Each row comes from the steps of one walk. Every step used is in the known rows, and no mark comes twice. Write the walk behind each row, first mark first.
Known rows:
A/W/Y: [-0.18  0.28 -0.46  0.52 -0.47  1.82  0.50 -0.10  2.13  1.78 -0.01  1.10
 -0.72  0.35 -1.00 -0.33 -1.98  0.16  0.76  1.04  0.31 -0.08]
Y/R/A/W: [ 0.52 -0.44 -1.18 -0.90  0.20 -0.66  1.39  2.10  2.91  0.97  1.09 -2.93
  0.14 -1.85  0.73  0.61  2.34 -0.98  0.11 -0.58 -0.24  0.49]
X/R/C: [-0.83 -1.61 -0.39 -1.92 -1.20  1.18  0.28 -0.20  3.03 -1.04  0.61  0.57
  1.23  1.68  2.05 -0.56 -1.06  1.23  0.08 -2.09  0.60 -0.84]
W/C/R: [-0.35  0.93  0.01  0.57 -0.04 -0.03 -0.96 -2.82 -1.41 -1.08 -0.43 -0.48
  0.05  1.20 -0.24  0.18 -0.82  1.22 -0.58  1.24 -0.05 -1.45]
Y/R/A/W/X: [ 0.56 -0.64 -2.68  1.11  0.43  0.09  0.35  1.52  2.18  0.84  0.24 -3.68
  0.10 -2.31  2.57  1.18  1.44 -1.02 -0.65 -1.72 -0.31  0.54]
A/W/X/R: [-0.96 -1.89 -1.79 -0.45 -1.46  1.82  0.23 -0.82  3.51 -1.17 -0.14 -0.90
 -0.56 -1.46  3.35 -0.13 -1.51  1.00  0.34 -1.48  0.02  0.14]
X/R: [-1.16 -1.31  0.46 -3.25 -1.78 -0.58  0.33 -0.91  1.94 -1.09  0.70  1.32
  0.67  0.70  1.36 -0.67 -0.77  1.94 -0.18 -1.17 -0.23 -0.45]
X/W: [ 0.20  0.03 -1.09 -2.46 -0.67  0.10 -0.24  0.45  0.52 -1.87  0.67  1.40
 -0.02 -3.15  0.66 -0.47 -0.44  1.31 -0.18 -0.55 -0.63  0.25]
Y/R: [ 0.26  1.19 -0.13 -2.51 -0.41 -2.14  0.58 -0.28  1.18 -0.08  1.16  1.82
  0.99 -0.82  0.09  0.50  1.91  0.90 -1.67 -0.74 -0.37 -0.64]
C/R: [-0.22  0.47  0.86 -0.85 -0.59 -1.52 -0.42 -2.21 -0.60 -1.01 -1.20  0.38
  0.96  0.13  0.14  0.10  1.57  2.30 -0.92  0.47  0.06 -0.71]
A/W/X: [-0.17 -0.53 -1.35  1.41 -0.73  1.62  0.14 -0.65  1.18  0.52 -0.30 -0.62
 -0.16 -2.85  1.67  0.21 -0.70  0.21 -0.42 -1.14 -0.37  0.28]
R/A/W: [-0.05 -1.66 -0.11  0.24 -0.35  0.63  1.04  1.76  1.31  1.76  0.52 -2.99
  0.03 -1.96  0.26 -0.16  0.37 -1.21  0.68 -0.55 -0.40  0.61]
M/W/C: [-0.78  0.63  2.37 -0.49  0.25 -0.09  0.53 -1.63 -2.39  0.74  1.90  2.54
  0.20  0.94 -2.58 -0.45 -4.43 -1.28 -1.86  0.05 -1.37 -0.80]
M/Y/R: [ 0.56  1.23  1.47 -2.43 -0.09 -2.83 -1.13 -1.53 -3.11 -0.47  0.78  3.61
  0.52 -0.90 -1.00  0.57  3.78  1.17 -0.61  0.24  0.12 -0.82]
C/R/A/W/M/Y: [ 0.21  0.10  2.79  2.35  0.44 -1.00 -0.90 -0.81 -5.45 -0.69 -2.85 -0.23
 -0.23  0.64 -1.32 -0.32  3.52 -0.17  1.38  1.87  0.77  0.89]
M/Y/R/A/W/C: [ 0.90 -0.11 -0.51  0.64  1.11  0.35 -0.87  0.20 -2.23  0.41  1.46 -2.21
 -1.19 -1.01 -0.90  0.85  1.76 -1.81  1.29  1.04  0.31 -0.52]
X/R/A/W/M: [-1.08 -1.70  0.81 -0.10 -0.87  0.33  1.84  1.96  1.45 -0.32 -0.53 -0.90
 -0.10  1.50  1.18 -1.09 -1.11 -0.77  1.28 -0.59  0.04  1.41]
C/R/A/W/Y: [ 0.12 -0.38 -1.26  1.82  0.60  0.86 -0.40  0.32  1.42  1.34 -1.77 -3.32
 -0.38  2.02 -0.22  0.23 -0.08  0.64  1.25  1.60  0.80  0.14]
C/R/A/W: [ 0.15 -1.06 -0.35  0.61  0.04 -0.10  0.09  0.22  0.71  0.11 -1.20 -4.39
  0.08 -0.97  0.77  0.22  1.70  0.49  0.75  0.59  0.19  0.38]
Y/R/A/W/C: [ 0.53 -0.07 -2.07  0.57  0.77  0.80  0.89  1.53  2.05  0.92  1.87 -3.78
 -0.80 -0.94  0.25  0.71 -0.17 -2.02  0.41  0.17 -0.24 -0.28]

Write each row's walk:
[ 0.36  0.91 -2.10 -0.47  0.29  0.96 -1.73 -1.60 -0.40 -3.74 -0.46 -0.74
 -0.94 -1.13  0.62 -0.05 -1.25  1.65  0.20  1.34  0.02 -0.85]
X/W/C/R
[-0.22 -0.06 -0.65  0.82 -0.48  2.38  0.62 -0.64  1.12  0.48  1.23 -0.96
 -1.12 -1.50 -0.53 -0.14 -2.32 -0.98  0.51  0.82 -0.37 -0.61]
A/W/C
[ 0.10 -1.31 -1.88  2.72  0.33  0.73 -0.85 -0.37  0.16  0.00 -2.09 -5.22
  0.11 -1.44  2.51  0.79  1.08  0.48 -0.02 -0.58  0.12  0.46]
C/R/A/W/X
[-0.05  0.40 -0.79  1.28 -0.05  1.76 -0.09 -2.16  0.69 -1.07 -0.63 -2.04
 -1.09 -0.54 -0.02  0.20 -0.86  0.62  0.80  2.03  0.28 -0.94]
A/W/C/R
[ 0.92  2.39  1.13 -1.84  0.39 -2.26 -1.14  0.30 -4.20 -3.36 -0.52  5.53
 -0.32 -1.25 -0.75 -0.25  3.04  0.79 -0.15  0.79  0.03  0.62]
X/W/M/Y/R
[-0.04  2.13  1.49 -1.76  0.68 -1.97  0.50 -0.52  0.09  1.30  1.40  4.78
  0.62  3.04 -2.72  0.25 -2.47  0.02 -2.19  0.28 -0.62 -0.47]
M/W/Y/R
[-0.01 -0.94 -0.87  1.32  0.20  1.44  0.31  1.71  1.84  2.93  0.16 -2.10
 -0.47  0.87 -0.66 -0.10 -1.81 -0.89  1.13  0.43  0.16  0.39]
R/A/W/Y
[ 0.49  1.43 -1.48 -0.43  0.05  0.45  0.69  0.40  3.77  1.12  0.62  1.36
 -0.79  0.44 -0.62  0.55  0.15  0.39  0.22  1.10  0.46 -0.33]
A/W/Y/R
[ 0.94  0.82  0.73 -1.03  0.36 -0.96 -1.29 -0.83 -1.78 -0.55  0.57  2.80
  0.99  0.26 -0.40  0.52  3.70  0.57 -0.32 -0.80  0.97 -1.29]
M/Y/R/C
[ 0.00 -0.49  3.06  1.94  0.23 -0.42  0.06  0.80 -5.14  1.13 -1.06  1.00
 -0.17 -0.28 -1.71 -0.69  1.73 -1.55  1.26  0.79  0.24  1.21]
R/A/W/M/Y
[-0.12 -1.86 -1.74  2.23 -0.13  1.27 -0.01  1.06  0.93  1.65 -0.19 -3.89
  0.13 -2.35  2.00  0.42 -0.56 -1.08 -0.09 -1.87 -0.41  0.78]
R/A/W/X
[ 0.46  1.12  2.61  0.06  0.73 -3.53 -0.63  0.69 -5.63  0.21 -0.42  2.71
  0.96  1.55 -1.47  0.11  3.61 -0.80 -0.57  0.04  0.05  0.54]
W/M/Y/R/A
[ 0.84  1.11 -2.28  0.83  0.55  2.24  0.66  1.18  4.78  0.98  0.34  0.63
 -0.30  1.70  0.12  0.55 -0.27 -0.25  0.51  0.07  1.28 -0.75]
A/W/Y/R/C
[-1.06 -2.76 -1.40 -0.40 -0.85 -0.41 -0.73  0.22  1.00 -0.09 -0.06 -2.77
  1.07  0.64  3.54  0.04 -1.35  0.42 -0.64 -2.96 -0.36  0.28]
W/X/R/A
[ 0.11  0.72 -1.61 -1.34 -0.20  0.72 -1.28  0.54  1.14 -0.70  0.29  2.25
 -0.54 -0.24 -0.22 -0.54 -2.42  1.29  0.14  0.28 -0.05 -0.06]
X/W/Y
[-0.07  1.13  0.40 -0.87 -0.50 -0.65  0.17  0.95 -1.27 -2.09 -0.68  3.58
  0.01 -1.26 -0.13 -1.10 -0.91  0.59 -0.54 -0.27 -0.66  0.96]
X/W/M
[-0.55  1.18  2.13 -0.07  0.59 -0.65 -0.46 -3.17 -3.04 -0.96  0.23  1.33
  0.25  1.99 -2.19 -0.05 -2.92  0.25 -1.66  1.19 -0.83 -1.21]
M/W/C/R
[ 0.04  0.95  1.11 -1.04  1.29 -2.34  0.38  1.27 -0.55  2.37  1.51  1.52
  0.86  3.59 -2.33  0.40 -2.09 -1.20 -1.89 -0.44 -0.77  0.11]
M/W/Y/R/A
[ 0.94 -0.40  0.43 -0.78  0.53 -1.26 -0.43  0.83 -1.52  0.60  0.79 -1.27
 -0.29 -2.14 -0.60  0.69  4.32 -0.70  0.94  0.25  0.39  0.20]
M/Y/R/A/W
[ 0.91  1.72  1.45  1.44  0.55  0.35  0.29  0.22 -1.75 -0.82 -0.74  3.62
 -0.04  0.50 -1.02 -0.03  3.41 -0.76  0.79  0.57  1.26  0.06]
A/W/M/Y/R/C
[-0.69 -1.71  2.49  0.05 -0.48 -0.05 -0.06  0.58 -2.77 -0.63 -0.97  0.59
 -0.52  1.26 -0.02 -1.08  1.12 -0.64  2.11  0.44  0.51  1.17]
X/R/A/W/M/Y
[-0.79  0.99  2.66 -0.69  0.16 -0.80  0.15 -1.06 -1.47  2.01  0.85  4.67
  0.59  2.92 -3.24 -0.60 -4.21 -0.04 -1.62  0.08 -0.85 -0.27]
M/W/Y
[ 0.99  0.67 -3.30 -1.59  0.95 -0.81 -0.94  2.72  2.12 -0.37  0.73 -0.54
 -0.27  0.28  0.55  0.48 -0.33  0.10  0.00 -0.40  0.13  0.37]
X/W/Y/R/A
[-0.43  0.83  1.73  1.01 -0.80  0.46  1.88  0.26 -0.23  0.36 -0.69  2.48
 -0.19 -0.58 -0.93 -0.93 -0.57 -0.53  0.10  0.56 -0.35  0.82]
A/W/M
[-0.11  0.13  1.24  2.28  0.25 -0.48  0.78  0.50 -1.35 -0.16 -2.68 -1.91
  0.13  0.82 -0.11 -0.45  1.40 -0.38  0.56  1.06  0.23  1.06]
C/R/A/W/M
[-0.54 -2.16 -2.55  0.82 -0.94  3.50  0.24 -0.03  4.67 -1.24 -0.31 -1.79
  0.00 -0.34  4.07 -0.09 -1.83  0.55  0.59 -2.56  0.90 -0.17]
A/W/X/R/C
[-0.48 -0.05  1.87  0.75  1.21 -1.11 -0.32 -1.38 -3.44  0.07  0.25 -1.93
  0.48  2.48 -1.74  0.10 -2.65 -0.94 -1.24  0.57 -0.87 -0.52]
M/W/C/R/A
